What can hang from each mark
sesopo: bapek gozup
lifip: tigo
bapek: gofe sesopo
gozup: gofe lifip sesopo
todi: lifip
gofe: bapek gozup sesopo

Each row was made from one small tree. The marks that hang from a mark follow it in brackets, in alphabetical order. Every link used is in the known rows. Write each row's tree.
Known rows
todi[lifip[tigo]]: [0.852, 0.524, 1.263, -0.418, -1.697, 0.210, 0.026, -2.485, -2.224, -1.426, 0.380, 2.538, -2.646, 1.742, -0.670, -0.695, -1.714, -0.217, 1.563, 0.804]
bapek[sesopo]: [-0.815, -1.238, -1.053, 0.552, -1.540, 0.766, -1.052, -0.469, -1.664, 0.914, 0.211, 0.306, 2.445, -0.486, 0.228, -2.145, 0.966, -0.030, 0.379, -1.098]
sesopo[gozup]: [0.390, 0.795, -1.461, -0.269, -0.063, -0.013, 0.327, 0.737, 0.885, -2.490, -0.157, 0.597, 0.032, 2.703, -0.366, 0.726, -1.091, -1.682, 0.981, 1.530]
gozup[gofe[bapek sesopo] lifip[tigo]]: [1.302, 4.348, -0.185, 2.234, -0.036, 1.952, 0.619, -4.007, -2.282, 1.748, 0.599, 4.295, 1.984, 0.994, -0.035, -1.054, 2.664, -1.340, -3.678, -4.327]
gofe[bapek[sesopo] gozup]: [0.640, 0.402, 0.018, 0.132, -1.813, -0.060, -0.983, -1.172, -0.623, 2.601, 1.257, 2.360, 3.966, -0.103, 1.714, 3.078, 2.825, 0.900, -1.460, -0.584]
sesopo[bapek[gofe] gozup[lifip[tigo]]]: [-1.228, 2.771, 0.789, 2.138, 0.131, 0.856, -0.543, -0.963, -0.383, -7.326, 1.075, 1.697, -3.221, 2.936, 0.939, -0.452, -1.779, -3.023, 0.775, -1.427]
gozup[gofe]: [0.997, -0.416, 0.012, 2.190, 0.797, 0.470, 1.481, -0.986, 0.237, 2.447, -0.553, 0.966, -0.147, -0.842, 0.180, -1.444, 0.168, -0.201, -1.033, -0.839]
sesopo[bapek gozup]: [-0.265, 0.778, -3.112, 1.220, -1.256, -0.247, -0.148, 0.290, 1.202, -3.463, -1.076, 0.627, -1.152, 1.524, 1.025, 0.959, -2.329, -1.861, 2.574, 0.106]
gofe[bapek gozup[sesopo]]: [-0.435, 2.084, 1.596, 0.940, -0.395, -0.973, 0.076, 0.947, -0.408, 1.663, 1.517, 0.930, 2.091, 1.361, 1.221, 7.568, 1.886, 0.448, -0.463, 0.829]
gozup[lifip[tigo]]: [-0.522, 3.135, 2.754, 0.810, -0.674, 1.102, -1.359, -2.816, -1.264, -3.062, 0.658, 1.839, -1.068, 1.350, -0.238, -0.482, -0.062, 0.990, -1.343, -2.669]
gozup[gofe[sesopo[bapek]] lifip[tigo]]: [0.965, 3.627, -2.090, 4.543, -1.452, 1.987, -0.132, -4.360, -1.091, -0.823, -0.657, 3.604, -0.781, -0.593, 1.477, -2.903, 0.037, -1.530, -0.617, -5.536]
sesopo[gozup[gofe]]: [1.178, 0.378, -1.425, 1.917, 0.665, 0.478, 1.742, -0.220, 1.057, -0.264, -0.754, 1.326, -0.092, 1.800, -0.077, -0.679, -0.858, -1.803, 0.018, 0.629]
gozup[gofe[bapek]]: [0.675, 0.267, 0.012, 1.557, 0.751, 0.199, 1.916, -0.985, -0.602, 3.930, -0.212, 1.874, 1.493, -0.369, 0.137, 0.789, 1.613, -0.326, -2.313, -0.972]
sesopo[gozup[gofe[bapek] lifip]]: [0.243, 3.295, -0.863, 1.128, 2.069, 0.249, 1.387, -0.566, -0.281, -0.226, -0.714, 3.742, 1.049, 2.296, -0.473, 2.269, 1.922, -0.829, -3.031, -0.821]
gozup[gofe lifip sesopo]: [-1.927, 2.215, 1.073, 3.340, 1.781, 0.350, 0.536, 0.335, -1.655, 0.708, -0.507, 1.112, -0.144, 0.345, -0.335, 1.650, 1.959, 0.389, -1.314, -2.025]
gozup[gofe lifip]: [0.045, 1.798, 0.559, 2.000, 2.020, 0.604, 0.597, -1.125, -0.324, 0.738, -1.021, 2.264, -0.544, -0.648, 0.019, -0.616, 1.643, 0.938, -2.672, -2.208]
gofe[bapek gozup[lifip] sesopo]: [2.203, 4.705, -1.639, -0.606, 0.803, 0.099, -0.646, -1.122, 0.170, 0.742, 0.848, 4.219, 2.817, 0.451, 1.325, 4.928, 4.063, 0.102, -3.452, -1.513]
bapek[gofe sesopo[gozup[lifip]]]: [-1.611, 0.603, -0.757, 0.226, 1.992, 0.812, -0.641, 1.566, -1.601, -3.832, 1.067, 1.492, 0.980, 2.242, -0.256, -1.681, 1.765, -2.646, -0.766, 0.047]
gofe[gozup[lifip[tigo]] sesopo]: [2.705, 4.847, 0.526, 1.101, -1.137, 1.372, -1.572, -3.672, -0.104, -2.359, 1.571, 3.529, 0.529, 1.265, 1.502, 1.433, 1.263, -0.044, -1.633, -2.608]

Write each row's tree
[-1.066, 4.238, 1.975, 0.691, 0.799, -0.944, -0.833, 0.657, -0.899, -0.186, 1.107, 2.293, 1.554, 1.456, 0.865, 8.408, 3.199, 1.622, -2.131, -0.734]  gofe[bapek gozup[lifip sesopo]]
[-0.070, 3.482, -0.384, 4.137, -1.279, 1.289, 0.031, -3.478, 0.129, -4.187, -0.955, 3.268, -2.327, 2.137, 1.019, -0.906, -1.945, -1.187, 0.361, -3.355]  sesopo[bapek gozup[gofe lifip[tigo]]]
[-2.420, 3.091, 1.493, 5.749, -1.470, 1.093, -0.356, -2.559, -2.065, -1.717, -0.405, 1.636, -2.070, 0.497, 1.089, 0.678, -0.606, -0.041, 0.688, -4.639]  gozup[gofe lifip[tigo] sesopo[bapek]]
[-0.771, 0.242, -2.338, -0.376, -1.511, 0.328, -0.240, 0.246, -1.641, -0.023, 0.369, 1.699, 4.058, 2.697, -0.192, 0.519, 1.405, -1.678, -0.043, 0.179]  gofe[bapek[sesopo[gozup]]]
[1.005, 1.730, -6.154, 1.233, -1.389, 0.421, -0.015, -0.139, 0.906, -2.743, -0.937, 1.412, 0.460, 1.377, 1.076, -0.336, -1.163, -3.958, 2.582, -0.467]  gofe[sesopo[bapek gozup]]
[-2.119, 2.833, 1.199, 2.747, 1.789, 0.005, 0.956, 0.410, -2.493, 2.375, -0.154, 2.072, 1.478, 0.628, -0.410, 3.752, 3.376, 0.309, -2.687, -2.116]  gozup[gofe[bapek] lifip sesopo]
[-0.731, -0.319, -1.923, 1.374, 0.935, -0.259, 0.873, 1.644, 1.028, -4.158, 0.412, -0.107, -2.203, 1.548, 1.054, 0.002, -1.876, -3.946, 2.140, 1.319]  sesopo[bapek[gofe] gozup]
[-3.326, 2.623, -0.648, 2.775, -0.349, -0.397, -1.361, 0.914, -1.415, -2.554, -0.842, 0.348, -1.368, -0.040, 0.700, 3.273, 0.502, 0.378, 1.227, -2.493]  gozup[lifip sesopo[bapek]]
[3.007, 2.490, -2.067, -0.367, -0.372, -0.045, 0.262, -0.942, 0.533, 2.353, 1.265, 2.781, 3.199, 0.349, 1.572, 3.957, 2.627, -1.123, -1.770, -0.061]  gofe[bapek gozup sesopo]
[1.990, 1.221, -2.906, 1.477, 0.671, 0.846, 2.088, -1.140, -1.057, 4.839, 0.117, 2.408, 3.221, -0.327, 0.068, -0.648, 2.635, -2.262, -2.230, -1.550]  gozup[gofe[bapek sesopo]]
[1.839, 3.953, -3.301, 1.684, -0.557, 0.272, -1.449, -1.531, 1.311, -1.664, -0.368, 3.488, -0.117, -1.077, 2.660, 3.141, 1.473, -0.141, -0.521, -2.674]  gofe[gozup[lifip] sesopo[bapek]]
[1.231, 3.356, -2.475, 1.343, 1.798, 1.026, 1.148, -1.425, -1.300, 3.231, -0.408, 3.941, 2.681, -0.375, -0.115, 0.298, 4.063, -1.121, -3.994, -2.945]  gozup[gofe[bapek sesopo] lifip]
[0.306, 2.871, 2.956, 2.639, -0.040, 0.485, -1.164, -2.469, 0.663, -4.651, 1.901, 2.359, -3.392, 0.291, 2.927, 2.161, -0.595, -0.383, -0.634, -2.053]  sesopo[bapek[gofe[gozup[lifip[tigo]]]]]
[-0.817, 4.480, 4.175, 2.355, -1.139, 0.364, -1.755, -1.854, -0.952, -2.872, 1.809, 1.673, -0.756, 2.320, 1.008, 4.998, 0.545, 1.548, -0.368, -1.818]  gofe[gozup[lifip[tigo] sesopo]]
[-0.919, 2.232, 1.770, 2.878, -1.428, 1.995, -0.539, -4.124, -3.484, 1.939, 0.551, 3.737, 2.791, 0.606, 0.205, -2.042, 2.683, 0.633, -3.236, -4.863]  gozup[gofe[bapek[sesopo]] lifip[tigo]]
[0.106, 2.447, 0.371, -0.055, -0.505, 0.192, -1.874, -1.502, -0.965, 0.942, 0.827, 3.665, 3.581, 0.136, 1.507, 3.914, 4.005, 2.076, -3.211, -1.966]  gofe[bapek[sesopo] gozup[lifip]]
[-1.481, 0.755, 0.724, 2.942, 0.547, -0.169, 1.866, 0.613, -2.063, 3.985, 0.192, 0.616, 1.968, 0.596, -0.188, 2.944, 1.969, -0.817, -0.924, -0.698]  gozup[gofe[bapek] sesopo]
[-1.030, 2.866, -2.560, 1.116, -0.240, -0.059, -1.051, -0.121, 0.730, -5.110, -1.532, 2.116, -1.783, 1.656, 0.751, 1.877, -0.873, -0.773, 0.744, -1.348]  sesopo[bapek gozup[lifip]]
[-0.320, 3.960, 1.282, 0.528, -0.636, 1.048, -1.101, -2.110, -0.523, -5.526, 0.508, 2.181, -1.017, 4.028, -0.475, 0.193, -0.944, -0.739, -0.451, -1.175]  sesopo[gozup[lifip[tigo]]]
[0.331, 4.785, -3.340, 1.991, -2.149, 1.509, -1.319, -2.747, -0.543, -5.765, -0.185, 3.134, -0.665, 2.835, 0.912, -0.763, -1.179, -3.017, 1.309, -3.203]  gofe[sesopo[bapek gozup[lifip[tigo]]]]
[0.265, 3.862, -5.603, 1.084, -0.209, 0.630, -0.828, -0.196, 0.348, -4.412, -1.315, 2.823, 0.011, 1.539, 0.768, 0.482, 0.166, -2.780, 0.871, -1.872]  gofe[sesopo[bapek gozup[lifip]]]
[2.207, 2.827, -0.481, 0.174, 3.125, 0.524, -0.078, 0.478, 0.660, -1.481, 1.941, 2.580, 0.135, 0.012, 1.553, 1.887, 2.981, -1.921, -2.438, -0.110]  bapek[gofe[gozup[lifip] sesopo]]
[2.833, 0.649, -0.993, 0.427, 1.884, 0.312, 0.774, 0.699, 1.004, 0.192, 2.458, 1.040, 0.699, -0.067, 1.866, 0.866, 1.561, -3.033, -0.785, 1.278]  bapek[gofe[gozup sesopo]]
[-3.737, 1.419, 0.615, 2.821, 1.898, -0.284, -0.354, 2.464, -1.698, -3.464, 0.589, -0.274, -2.283, -0.064, 0.916, 2.319, 0.797, -1.763, 0.861, -1.269]  gozup[lifip sesopo[bapek[gofe]]]
[1.018, 4.932, -1.688, 0.449, -0.877, 1.763, -0.920, -2.268, -0.974, -4.769, 0.674, 3.004, 0.481, 3.956, -0.527, -1.207, -0.001, -2.801, -0.242, -1.882]  gofe[sesopo[gozup[lifip[tigo]]]]
[-1.549, 2.497, -1.879, -0.552, -0.240, 0.558, -1.208, -0.010, -2.065, -1.545, -0.055, 3.034, 3.572, 2.790, -0.366, 1.380, 2.826, -0.688, -1.798, -1.240]  gofe[bapek[sesopo[gozup[lifip]]]]
[-0.829, 1.220, -0.313, 3.159, -1.760, -0.961, -0.852, 0.378, 0.853, -0.887, 0.282, 0.095, -0.833, -0.260, 2.556, 5.757, -0.703, 0.326, 2.464, -0.437]  gofe[gozup[sesopo[bapek]]]
[-1.777, 3.163, 3.302, 4.262, -0.189, 1.210, 0.057, -2.197, -2.558, -0.694, 0.571, 1.394, -0.851, 1.618, -0.195, 0.337, 0.364, 0.185, -0.899, -3.298]  gozup[gofe lifip[tigo] sesopo]
[1.310, 4.037, 3.457, 1.001, -1.149, 0.654, -1.761, -3.427, 0.489, -3.021, 1.291, 2.861, -1.070, 1.381, 1.405, 2.769, 0.195, 1.921, -1.771, -2.036]  gofe[gozup[lifip[tigo]]]
[0.767, 3.724, -0.664, 0.690, 1.292, 1.711, 0.060, -0.695, -1.204, -5.450, 2.142, 2.270, -0.388, 4.097, -0.404, -2.064, 0.297, -4.765, -0.570, -0.627]  bapek[gofe[sesopo[gozup[lifip[tigo]]]]]
[0.539, 2.572, -0.802, 1.775, 2.051, 0.597, 0.915, -0.625, 0.531, -1.871, -1.067, 2.732, -0.641, 2.049, -0.300, 0.207, 0.603, -0.766, -1.666, -0.731]  sesopo[gozup[gofe lifip]]
